What can hang from each mark:
S: A H P
D: H M P
H: D
P: D S
M: D Q S
Q: H M P

Each row was made from one small tree. The marks that hang from a mark follow it in brackets, in alphabetical order. Every link used is in the known rows. Write each row's tree.
Known rows:
Q[H[D[P]]]: -.10  .06  -.19  .15  .11  .09  .05  -.09  .02  -.02  -.11  -.20  -.32  .06  -.09  .02  .07  -.01  .06  .10  -.07  -.03  -.46  .00  .26  .00  -.07  .00  .03  .18  -.04  -.04  -.12  .29  .20  -.06  -.18  .18  -.11  .03  -.01  .03
P[D]: -.05  .18  -.33  .18  .07  .02  .04  -.08  .05  .06  -.13  -.11  -.04  -.01  -.03  -.08  -.10  -.06  .04  .05  -.16  .06  -.18  -.14  .19  .01  -.04  -.16  -.11  .10  -.12  -.15  -.10  .07  -.15  -.09  .03  .10  -.15  .03  .00  .13
D[H M P[S[A]]]: -.12  .03  .08  .05  .02  -.02  .08  -.09  .03  .16  -.12  -.10  -.05  -.09  .44  .07  .01  -.01  .05  .28  .23  -.02  .61  .03  -.08  .05  .02  .02  .15  .15  -.15  -.07  .10  .07  .12  -.10  -.03  .11  -.16  -.10  -.16  .01
H[D[P[S]]]: -.15  .05  -.06  .16  .10  .05  .05  -.08  .04  .18  -.12  -.12  -.26  .01  .40  -.03  -.06  .05  .01  .02  -.04  .07  -.22  -.08  .16  -.02  -.01  .02  .04  .26  -.18  -.09  -.02  .18  .10  -.08  .02  .13  -.10  .04  -.19  .01
P[D S[H]]: -.08  .21  -.20  .02  .02  .00  .16  -.16  .06  .23  -.10  -.12  -.13  -.02  -.08  -.02  -.14  .01  -.06  .05  -.25  .09  .26  -.10  .25  .11  -.08  -.20  -.10  .14  -.11  -.24  .05  .18  -.12  -.12  .03  .09  -.15  .01  -.03  .14
S[P[D]]: -.05  .13  -.25  .20  .03  .07  -.02  -.06  .08  -.17  -.07  -.12  -.10  .05  -.12  -.04  -.09  .03  .07  .06  -.09  .03  .03  -.07  .10  .03  -.07  -.14  -.10  .13  -.10  -.08  -.05  .03  .06  -.18  .02  .10  -.20  .06  .13  .15
Q[P]: -.09  .10  -.26  .19  .07  .00  -.10  -.13  .07  -.35  -.08  -.13  -.23  .03  -.09  -.09  .05  -.17  .09  .08  -.12  -.03  -.46  -.07  .20  -.02  -.05  -.02  -.22  .15  -.03  -.08  -.14  .08  -.18  -.03  -.16  .14  -.07  .05  -.02  .21
Q[M]: -.05  .12  -.40  .17  .02  -.03  .02  -.17  .06  -.26  -.14  -.13  -.22  -.23  -.08  -.08  .00  -.10  .11  .16  -.08  -.03  -.39  -.08  .12  .02  -.07  .06  -.34  .09  -.08  -.08  -.11  .16  -.10  -.03  -.16  .11  -.12  .06  -.06  .14
D[H M[Q] P[S[A]]]: -.07  -.06  .34  -.01  .01  -.01  .06  -.14  .04  .21  -.08  -.04  .06  -.21  .48  .09  .10  -.02  .04  .10  .16  -.01  .58  .00  .01  -.07  .01  .08  .20  .11  .01  -.08  .12  .02  .10  -.09  -.05  .07  -.11  -.10  -.20  .01
Q[P[D[M] S]]: .03  .20  .06  .12  .02  .00  .02  -.08  .07  .04  -.10  -.09  -.22  -.15  .16  -.07  -.15  -.05  .10  .15  .01  .09  .29  -.11  .10  -.03  -.09  -.08  -.01  .21  -.10  -.17  .10  .10  -.25  -.11  -.15  .13  .00  .07  -.09  .05
D[H M[Q S]]: .04  .05  .02  -.03  -.04  -.05  -.03  -.21  .03  .01  -.02  -.03  .14  -.39  .40  .02  .09  -.09  .01  .00  -.19  -.02  -.22  -.01  .02  .01  .06  .04  .10  .05  .05  -.20  -.02  -.06  -.18  .00  -.04  .06  -.05  .01  -.34  .07
H[D]: -.03  .07  -.43  .17  .10  -.01  -.06  -.06  .01  -.14  -.11  -.12  -.17  -.01  .23  -.11  .01  -.05  .00  .06  -.06  .05  -.69  -.11  .10  .01  -.01  -.07  -.14  .12  -.11  -.07  -.19  .15  .02  -.01  .04  .12  -.15  .03  -.02  .04
P[D S[A]]: -.08  .19  -.20  .14  .04  .03  .11  -.10  .08  .22  -.06  -.10  .01  -.04  .00  -.08  -.18  .01  .05  .05  .11  .12  .28  -.20  .10  .01  -.02  -.24  -.08  .09  -.09  -.03  .12  .06  -.17  -.09  .08  .09  -.12  -.08  -.04  .10
P[D[H M[Q]] S[A]]: .07  .11  .17  -.04  .00  -.04  .11  -.15  .01  .29  -.07  -.02  .11  -.26  .41  .02  -.03  .01  .02  .04  .12  .07  .68  -.09  .05  -.03  .00  -.15  .17  .05  .06  -.11  .19  -.09  -.11  -.09  .01  .07  -.08  -.10  -.10  .01
P[D[M[Q]] S[A H]]: .07  .00  .16  -.08  -.01  -.03  .13  -.07  .02  .25  -.03  -.02  .09  -.26  .00  -.01  -.06  .01  -.05  .02  .12  .08  .64  -.10  .03  .00  -.07  -.19  .01  -.02  .07  -.12  .20  .18  -.07  -.10  .04  .07  -.12  -.10  .05  .10
P[D S]: -.09  .24  -.21  .16  .07  .04  .11  -.13  .09  .22  -.11  -.08  -.05  -.04  .10  -.10  -.18  .02  .02  .01  -.15  .11  .04  -.19  .22  .02  -.03  -.13  -.07  .18  -.15  -.18  .05  .05  -.18  -.13  .05  .10  -.08  .05  -.14  .10
Q[H M[D[P] S[A]]]: -.04  .23  -.07  .09  -.05  .08  .00  -.31  .04  .03  .04  -.25  -.26  -.49  -.28  .14  -.15  .03  .12  .07  .09  -.05  -.23  .04  .03  .00  -.12  -.03  .08  .03  .05  .07  .13  .28  -.03  .01  -.25  .12  .00  -.05  -.12  .01
S[A H P[D[M[Q]]]]: .10  -.10  .08  -.04  -.02  .00  .02  .03  .00  -.13  .02  -.05  .04  -.17  -.22  .05  .05  .00  -.01  .05  .17  -.03  .63  .05  -.06  -.01  -.09  -.20  -.03  -.05  .12  -.04  .11  .17  .15  -.16  .01  .06  -.25  -.07  .35  .15
D[M[Q[H]] P[S[A]]]: -.06  .01  .29  .06  .01  .09  .10  -.11  .07  .18  -.06  -.08  .07  -.24  -.11  .05  .07  -.02  .10  .09  .20  -.04  .39  -.04  .12  -.09  -.07  .06  .08  .11  .12  -.01  .15  .21  .12  -.08  -.22  .15  -.03  -.08  -.12  .09
M[D S[A H]]: .01  .11  -.32  -.03  -.04  -.01  -.07  -.16  .01  .00  .07  -.17  .06  -.31  -.09  .05  -.14  -.03  -.07  -.03  -.06  .05  -.38  -.01  -.11  .12  -.02  -.23  -.02  -.06  -.03  -.03  .05  .22  -.14  .05  .13  .08  -.14  -.09  -.01  .09
H[D[M[Q S]]]: .14  -.03  -.02  .01  -.01  -.03  -.09  -.08  .01  .01  .01  -.01  .01  -.43  .40  -.09  .03  .00  -.01  -.12  -.06  .06  -.62  -.08  -.06  -.06  .03  -.01  .02  .03  .03  -.10  -.03  .12  -.12  .05  .04  .10  -.03  .02  -.22  .00

Write each row's tree:
.04  .06  -.13  .06  .00  -.03  -.01  -.02  .01  -.18  -.07  -.10  -.06  -.05  .14  .09  -.06  .02  .07  .29  .22  -.01  .65  .06  -.18  .10  .00  -.18  .11  .03  -.07  .00  .05  -.03  .13  -.18  -.01  .09  -.27  -.08  .21  .04 : S[A P[D[H M]]]
.04  .00  .00  -.07  -.06  .03  -.14  -.18  .00  -.19  .16  -.11  .10  -.37  -.12  .13  -.06  .01  -.06  -.24  -.07  -.02  -.19  .06  -.09  .00  -.02  -.18  .03  -.05  .16  .06  .10  .13  .06  -.03  .12  .03  -.15  -.09  .07  .15 : M[D Q S[A H P]]
-.09  .01  .00  .02  -.05  -.03  .01  -.10  .04  .09  -.04  -.11  -.01  -.21  .29  .10  .04  -.02  .05  .21  .18  -.04  .22  .07  -.18  .10  .06  -.04  .20  .05  -.09  -.06  .05  .07  .02  -.03  -.02  .10  -.14  -.10  -.22  .01 : D[H M[S[A]] P]
-.10  .25  -.19  .03  .03  -.03  .14  -.20  .04  .23  -.08  -.12  -.04  -.01  .23  .03  -.13  .03  .01  .13  .06  .07  .49  -.11  .13  .10  .02  -.24  .09  .10  -.07  -.08  .12  -.08  -.15  -.12  .05  .08  -.13  -.10  -.09  .06 : P[D[H] S[A]]
.02  -.08  -.15  -.02  -.08  -.01  -.04  -.02  .03  -.31  .07  -.11  .00  -.21  -.28  .06  .00  .00  -.01  .16  .16  -.07  .22  .11  -.27  .19  -.02  -.20  -.10  -.03  -.03  .03  .07  .21  .09  -.08  .03  .09  -.24  -.10  .11  .19 : D[M[S[A H P]]]
.05  .19  -.18  .07  .06  .07  -.08  -.24  .03  -.05  -.08  -.13  .10  -.26  -.11  .00  -.01  -.09  .03  -.14  -.29  -.01  -.67  -.09  .26  -.11  -.09  .04  -.02  .06  .16  -.10  -.05  .13  -.03  -.02  -.15  .11  .00  .04  -.05  .07 : M[D Q[H]]
.05  .33  -.33  .08  -.04  .04  -.01  -.36  .03  -.12  -.02  -.22  -.25  -.56  -.20  .04  -.16  .00  .10  .05  -.22  -.03  -.67  -.05  .13  .03  -.12  -.01  -.07  .07  .03  -.05  .03  .21  -.19  .03  -.25  .12  .05  .06  -.22  .03 : Q[H M[D S]]
-.06  .07  .16  -.02  -.01  .03  -.11  -.26  .00  .20  .09  -.12  .08  -.37  .44  .18  .00  -.02  .02  -.17  -.06  .02  -.18  .03  -.01  -.09  .04  .00  .32  .01  .08  -.06  .07  .01  -.02  .02  .07  .06  -.05  -.11  -.23  -.01 : M[D[H P] Q S[A]]
.10  .03  .06  .06  -.01  .09  -.01  -.03  .02  -.15  .00  -.08  .06  -.19  -.39  .03  .01  .02  .09  .09  .21  -.04  .44  -.01  .04  -.04  -.13  -.17  .04  .00  .19  .07  .11  .12  .14  -.17  -.17  .12  -.14  -.07  .25  .12 : S[A P[D[M[Q[H]]]]]
.02  -.04  -.29  -.01  -.08  -.05  -.01  -.15  -.04  -.38  .12  -.18  -.45  -.32  -.20  .09  -.08  .05  .01  .09  .19  -.04  -.08  .11  -.11  .15  -.09  -.23  -.17  -.02  .03  .16  .07  .28  .14  -.03  -.07  .08  -.20  -.05  .15  .14 : Q[M[S[A H[D] P]]]
.04  .12  -.14  -.03  -.09  -.05  -.11  -.28  .00  -.30  .12  -.22  -.43  -.51  -.20  .13  -.14  -.11  .03  .04  .04  -.03  -.24  .08  -.03  .03  -.14  -.15  -.09  -.04  .08  .05  .12  .27  -.28  .06  -.21  .08  -.02  -.04  .03  .11 : Q[M[D S[A H]] P]
.00  -.10  -.09  .16  .09  -.01  -.04  .05  .02  .02  -.18  -.09  -.23  -.07  .38  -.05  .05  -.01  .04  .19  .08  .04  -.27  .01  -.07  -.02  -.03  .08  .04  .15  -.18  -.11  -.11  .27  .18  -.07  -.01  .15  -.18  .02  -.02  -.06 : H[D[M P]]
.01  .00  .06  -.05  -.07  .05  .01  -.13  .02  -.03  .17  -.08  .02  -.23  -.35  .11  -.04  .05  -.06  -.16  -.01  .00  .28  .02  .04  .03  -.05  -.27  .00  -.03  .16  .01  .14  .09  .00  -.10  .07  .05  -.16  -.07  .11  .24 : M[Q S[A H P[D]]]
-.03  -.02  .11  -.04  .06  -.03  -.03  -.19  -.03  -.12  .01  -.09  -.33  -.11  .17  .00  .06  -.07  -.05  -.17  -.19  .01  -.25  .00  .32  -.08  -.09  -.04  -.07  .15  .13  -.09  .02  .19  -.06  -.02  -.14  .10  .02  .05  -.07  .14 : M[Q[P[S[H[D]]]]]
-.08  .13  -.25  .09  .02  .00  .02  -.11  .00  -.17  -.03  -.14  -.09  .08  .02  .10  -.04  .00  .04  .17  .12  -.02  .43  .01  .01  .10  -.02  -.27  .05  .05  -.04  .04  .01  -.08  .11  -.18  .02  .08  -.25  -.09  .19  .12 : S[A P[D[H]]]
-.04  .25  -.09  .11  -.03  .09  -.01  -.33  .05  .02  -.03  -.24  -.34  -.51  -.17  .10  -.13  .02  .11  .06  -.17  -.03  -.44  .03  .14  -.01  -.13  .10  .08  .12  .01  -.07  .08  .29  -.04  -.01  -.29  .13  .03  .06  -.23  .01 : Q[H M[D[P] S]]
-.09  .05  .03  .06  -.02  -.02  .02  -.15  .06  .10  -.07  -.12  -.07  -.21  .38  .07  .05  -.02  .05  .19  -.10  -.02  .03  .06  -.05  .09  .07  .08  .18  .17  -.17  -.21  -.02  .07  -.01  -.05  -.05  .10  -.12  .00  -.32  .02 : D[H M[S] P]
-.01  .15  .06  .00  -.05  .01  -.02  -.25  .03  .00  .08  -.09  .01  -.22  .17  .10  -.03  .05  .01  -.17  -.30  .02  .09  -.01  .18  .01  .02  -.08  .18  .09  .07  -.12  .05  -.16  -.07  -.15  .01  .04  -.08  .04  -.16  .14 : M[Q S[P[D[H]]]]
-.04  -.15  .15  -.06  .01  .01  .00  -.11  -.01  .16  .11  -.10  -.14  -.24  .04  .10  .10  .01  -.08  -.16  .06  .00  -.19  .05  .04  -.03  -.01  -.13  .10  .00  .11  .01  .04  .29  .10  .05  .07  .07  -.12  -.11  -.06  .11 : M[Q S[A H[D[P]]]]
.05  .21  -.29  .07  -.11  .08  -.08  -.27  .03  -.35  .08  -.23  -.26  -.49  -.39  .11  -.19  .05  .13  .07  .07  -.11  -.23  .04  -.05  .06  -.13  -.11  -.04  .01  .10  .19  .14  .19  .02  -.05  -.22  .11  -.05  -.02  .03  .08 : Q[H M[D S[A P]]]
-.06  .22  -.18  .06  -.05  .00  .03  -.19  .03  -.08  .03  -.14  -.10  -.10  .14  .09  -.11  .05  .03  .01  -.23  .02  .12  -.01  .11  .13  .02  -.15  .15  .13  -.08  -.12  .01  -.10  -.04  -.17  .01  .07  -.12  .04  -.13  .13 : M[S[P[D[H]]]]
-.05  .04  -.26  .01  -.11  -.02  .02  -.23  .03  -.41  .03  -.17  -.32  -.31  -.33  .07  -.04  .01  .01  .09  -.18  -.09  -.10  .09  .06  .14  -.10  -.05  -.26  .09  -.03  -.04  .03  .21  .02  -.09  -.14  .08  -.15  .07  -.02  .24 : Q[M[S[H P]]]
-.10  .28  -.03  .07  .03  -.02  .06  -.27  .03  .04  -.07  -.14  -.31  .00  .30  .03  -.10  -.07  .06  .09  -.22  .04  .31  -.07  .32  .02  -.05  -.09  .10  .23  -.06  -.18  .08  -.10  -.26  -.12  -.16  .09  .00  .07  -.19  .10 : Q[P[D[H] S]]
.01  .00  -.04  .04  .02  .07  .02  -.04  .02  .08  .03  -.17  -.19  -.24  -.06  .05  -.01  .05  .06  .17  .28  -.01  -.16  .05  -.10  .07  -.03  -.09  .18  .07  -.02  .08  .06  .31  .12  .00  -.15  .17  -.08  -.09  -.08  -.04 : Q[H[D[M[S[A]] P]]]
.02  -.04  .00  .11  .04  .00  -.05  -.01  .03  .10  -.04  -.08  -.20  -.24  .36  -.02  -.01  .04  .02  .09  .02  .07  -.38  .02  -.11  .03  .01  .01  .14  .14  -.18  -.10  -.04  .24  .05  .00  .02  .13  -.11  .03  -.22  -.07 : H[D[M[S] P]]
-.05  .01  -.30  -.02  .06  -.04  .09  -.08  -.01  .01  -.04  -.13  -.20  .00  .07  -.01  -.04  .00  -.07  .09  .12  .05  -.03  -.05  .04  .11  -.03  -.27  -.12  .05  -.05  .02  .04  .24  .04  -.01  .08  .10  -.17  -.10  .06  .09 : P[S[A H[D]]]
.01  .16  .16  .09  -.01  .04  -.09  -.21  .07  .01  .10  -.08  -.10  -.28  -.01  -.03  -.04  -.08  .05  -.23  -.23  .07  -.30  -.13  .25  -.13  -.05  -.09  .02  .10  .13  -.14  .03  .02  -.39  -.01  -.12  .10  .07  .07  -.18  .16 : M[Q[P[D]] S]
-.03  .06  -.19  .01  -.05  .03  .03  -.09  .03  -.07  .12  -.14  -.08  -.10  -.40  .08  -.12  .06  -.02  .01  .04  .02  .32  .05  -.04  .16  -.03  -.36  -.02  -.01  -.01  .01  .11  .15  .01  -.13  .09  .07  -.22  -.06  .15  .21 : M[S[A H P[D]]]
.01  -.07  .23  -.07  -.01  -.05  -.01  -.12  .02  -.14  .01  -.06  -.08  -.24  -.04  .02  .07  -.15  -.01  .03  .15  -.03  .37  .02  .06  -.05  -.09  -.07  -.10  .03  .15  -.04  .15  .20  -.11  -.03  -.16  .08  -.06  -.06  .02  .18 : D[M[Q[P[S[A H]]]]]
.00  .07  -.27  -.02  -.07  .02  -.12  -.14  .02  -.24  .12  -.18  -.04  -.25  -.19  .12  -.18  .03  -.05  -.04  -.02  -.01  -.16  .07  -.17  .13  -.02  -.25  .00  -.05  -.01  .06  .07  .18  .07  -.05  .12  .06  -.20  -.08  .11  .14 : M[D S[A H P]]
-.05  .22  .23  .02  .03  -.01  .03  -.30  .02  .09  -.02  -.07  -.19  -.12  .34  .05  -.02  -.08  .04  -.11  -.27  .03  .29  -.09  .41  -.11  -.05  -.02  .14  .21  .12  -.18  .09  -.14  -.27  -.10  -.18  .08  .06  .05  -.21  .10 : M[Q[P[D[H] S]]]
.03  .15  -.10  .10  .02  .00  .11  -.02  .08  .20  -.10  -.05  .04  -.17  .10  -.09  -.18  .03  .06  .16  .28  .10  .49  -.15  -.08  .05  -.03  -.22  -.01  .06  -.13  -.05  .15  .10  -.15  -.11  .05  .10  -.13  -.07  -.01  .02 : P[D[M] S[A]]
.06  -.07  .08  -.04  -.08  -.02  -.08  -.13  .02  -.26  .08  -.05  .13  -.34  .23  .09  .08  -.01  .05  .02  .12  -.06  .21  .06  -.18  .03  .03  -.04  .11  -.02  .12  .05  .08  -.09  .06  -.08  .00  .05  -.14  -.10  -.10  .11 : D[H M[Q S[A P]]]
-.07  .23  -.12  .10  .03  -.04  -.02  -.21  .01  -.12  -.08  -.17  -.31  .04  .15  .02  -.01  -.13  .05  .11  -.20  .01  .04  -.02  .28  .01  -.06  -.12  .05  .16  -.01  -.16  -.06  -.08  -.21  -.09  -.17  .11  -.07  .03  -.02  .09 : Q[P[D[H]]]
-.06  .15  -.18  .04  -.06  .02  .01  -.18  .03  -.07  .08  -.15  -.08  -.09  .04  .11  -.11  .05  .03  .04  .06  .01  .33  .01  -.04  .13  .04  -.28  .13  .04  -.03  .02  .10  -.11  -.01  -.13  .04  .07  -.17  -.09  -.02  .12 : M[S[A P[D[H]]]]
-.05  .12  -.06  .02  -.06  .00  -.02  -.27  .03  .04  -.01  -.21  -.36  -.49  .00  .14  -.14  .02  -.01  .05  -.23  -.02  -.28  .09  .07  .03  -.10  .04  .02  .08  -.09  -.15  .07  .34  -.04  -.01  -.09  .08  -.08  .04  -.13  .03 : Q[M[D[P] S[H]]]
